Each row was made from one small tree. The marks that hang from a mark follow it in brackets, in the order of their numbers. Every link used is in the known rows. Write each row's tree.
In the rows, 128 means zero.
Known rows
Z424[Z42[Z645] Z96 Z110 Z976[Z999]]: [150 200 137  79  95 143 164 131 139 114 170 124 120  73 120 173 112 159
 163 158  76]
Z976[Z999[Z110 Z424[Z42 Z96 Z645]]]: [143 179 123 110  70 171 172 152 103 115 159 126 129  93 122 142 111 132
 151 220  72]
Z999[Z110 Z424[Z42[Z875] Z96 Z645 Z976]]: [146 188 136  99  85 144 173 158 102 118 152 141 132  90 160 141 123 136
 158 228  41]
Z96[Z424[Z42[Z875] Z110[Z999] Z645 Z976]]: [152 167 147  87 126 129 172 135 107 118 154 122 136  98  80 154 111 168
 168 145  64]
Z110[Z999[Z424[Z96 Z976]]]: [147 188 166  97 118 115 176 155 149 121 126 115 140  97 150 146 116 135
 168 128  68]
Z42[Z424 Z875]: [146 166 156 101 121 108 156 125 104 122 138 119 131 104 156 129 139 133
 141 189 100]
Z96[Z424[Z110]]: [145 153 138 108 132 127 175 120 113 121 140 123 138 131  66 130 117 154
 134 115 109]
Z424[Z42 Z96 Z110[Z999] Z976]: [142 201 145  76 107 141 164 145 136 112 137 132 138  81 112 156 123 162
 176 147  77]
Z875[Z424[Z42 Z96 Z110 Z645 Z976[Z999]]]: [143 190 130  83 108 175 151 140 101 100 157 101 130  72 114 164 116 165
 149 177  54]
Z645[Z424[Z110 Z976[Z999]]]: [146 167 140  94 141 122 158 140 112 114 142 132 123 144  55 164 105 145
 148 117  91]
Z42[Z424[Z96 Z110 Z976] Z645 Z875]: [144 197 157  77 108 102 180 129 139 108 172 121 117  53 188 158 126 150
 161 172  53]
Z42[Z424]: [146 166 151 104 110 121 159 131 120 113 124 122 135 110 137 128 135 134
 137 157 117]
Z875[Z424[Z42 Z96 Z976]]: [145 196 146  89 116 148 147 145 120 117 122 114 145  83 144 143 139 148
 143 179  73]
Z96[Z424]: [153 151 149 118 131 122 171 128 112 130 128 119 141 133  78 120 126 143
 136 132 117]
Z645[Z424[Z42[Z875] Z110 Z976]]: [143 172 135  83 124 120 149 134 100 123 135 149 137 129  98 159 124 152
 150 170  66]
Z645[Z424[Z42 Z96 Z110 Z976]]: [140 192 131  84 103 142 157 148 117 112 135 145 136 102 101 150 124 159
 153 168  62]
Z976[Z999]: [154 159 147 111 129 129 153 126 107 127 138 114 129 128  91 138 122 133
 144 148 127]
Z42[Z875]: [153 154 148 109 136 108 150 119  96 134 134 122 138 124 137 127 137 131
 145 176 108]
Z42[Z424[Z96 Z976]]: [147 195 161  95 114 127 171 151 130 109 135 126 126  81 152 134 136 145
 149 168  85]
Z110[Z999[Z424[Z42[Z875] Z96 Z645 Z976]]]: [150 188 155  91  97 132 164 153 117 120 144 111 142  74 175 147 120 146
 174 196  38]
Z999[Z110 Z424[Z42[Z645 Z875] Z96 Z976]]: [147 200 143  91  87 116 176 149 141 125 160 143 127  86 179 156 122 128
 165 206  46]

Which tree is each row?
[147 179 155  77 126  83 174 136 140 118 167 123 127  75 149 159 111 143
 187 149  39] -> Z42[Z645[Z424[Z96 Z110[Z999] Z976]] Z875]
[134 180 136 103 109 147 175 130 117 115 156 107 128 107 114 154 107 144
 143 144  79] -> Z976[Z999[Z424[Z96 Z110]]]
[143 189 152  85 130 123 171 144 138 110 140 123 133  88 117 150 118 155
 176 122  82] -> Z424[Z96 Z110[Z999] Z976]
[142 198 135  82 103 153 159 139 123 112 136 138 137  89 115 149 128 165
 153 162  80] -> Z424[Z42 Z96 Z110 Z976]
[144 173 121  92  81 165 155 128  97 105 149 124 143  72 131 133 128 165
 147 195  79] -> Z424[Z42 Z96 Z110 Z645]
[163 162 156  96 132  76 156 132 124 127 141 133 130 116 145 147 122 126
 158 154  69] -> Z42[Z645[Z424[Z976]] Z875]
[136 198 158  77 115 122 178 150 147  98 143 122 126  69 133 153 120 157
 172 135  76] -> Z42[Z424[Z96 Z110[Z999] Z976]]
[149 158 124  91 101 143 147 115  80 115 148 125 142  99 128 140 128 158
 143 199  82] -> Z424[Z42[Z875] Z110 Z645]
[162 174 156  96 121 105 167 127 129 135 153 127 132 106 120 150 125 148
 155 157  79] -> Z96[Z424[Z42[Z645 Z875] Z976]]
[144 198 165  70 111  92 183 135 153 107 174 111 119  41 184 164 120 149
 184 156  51] -> Z42[Z424[Z96 Z110[Z999] Z976] Z645 Z875]
[144 154 139  92 124 108 159 132 121 114 130 128 144 126  91 140 113 139
 162 117  95] -> Z645[Z424[Z110[Z999]]]
[144 188 129  82 105 165 151 139 105  96 140 110 145  70 142 150 127 166
 144 176  51] -> Z875[Z424[Z42 Z96 Z110 Z645 Z976]]
[152 199 138  77  93 134 164 131 143 112 151 134 133  67 145 159 125 161
 161 154  72] -> Z424[Z42[Z645] Z96 Z110 Z976]
[149 183 159  88 119 112 155 144 129 131 120 124 145 116 145 159 121 137
 165 154  72] -> Z110[Z999[Z424[Z42[Z875] Z976]]]
[153 166 158  96 108  89 161 116 128 122 153 114 128  85 188 138 134 128
 147 182  92] -> Z42[Z424 Z645 Z875]
[153 174 154  99 143 135 154 139  88 118 163  87 124  78 152 148 125 141
 151 199  50] -> Z42[Z875[Z424[Z96 Z645 Z976[Z999]]]]
[151 182 136  76 114 126 149 123 140 107 136 118 144  89 141 170 122 151
 143 128  77] -> Z875[Z424[Z42[Z645] Z110 Z976]]
[138 169 126  88 113 149 140 118 107 112 122 114 153 108 114 147 132 153
 129 155  96] -> Z875[Z424[Z42 Z110]]
[157 168 140  93 116 147 138 141 105 108 114 114 149  99 129 144 131 147
 135 166  78] -> Z875[Z424[Z42 Z645 Z976]]
[147 188 144  76 105 138 161 140 107 112 157 121 135  62 142 153 121 166
 180 190  49] -> Z424[Z42[Z875] Z96 Z110[Z999] Z645 Z976]
[134 179 126  88 101 135 155 129  95 125 152 133 138  94 128 139 131 153
 150 212  55] -> Z645[Z424[Z42[Z875] Z96 Z110]]
[148 173 144  89 114 142 166 140 110  93 152 118 117  98  98 163 108 156
 146 140  87] -> Z42[Z424[Z110 Z645 Z976[Z999]]]
[154 166 145 105 102 101 161 132 131 121 148 120 136  87 156 127 125 128
 153 169  76] -> Z42[Z645[Z424[Z96]]]
[147 190 130  95 103 169 157 159 102 108 156 118 125  82 109 150 122 140
 154 211  65] -> Z875[Z424[Z42 Z96 Z645 Z976[Z999[Z110]]]]
[143 188 130  87  83 161 169 145 116 101 137 126 142  84 145 154 114 163
 145 162  46] -> Z999[Z424[Z42 Z96 Z110 Z645 Z976]]
[134 176 143  87 127 130 163 128 128 109 140  93 146  75 136 139 125 149
 158 142  80] -> Z875[Z424[Z96 Z110[Z999]]]
[162 163 145 106 112 146 164 144 106 117 131 129 141 118  78 134 121 158
 143 147  89] -> Z96[Z424[Z42 Z645 Z976]]
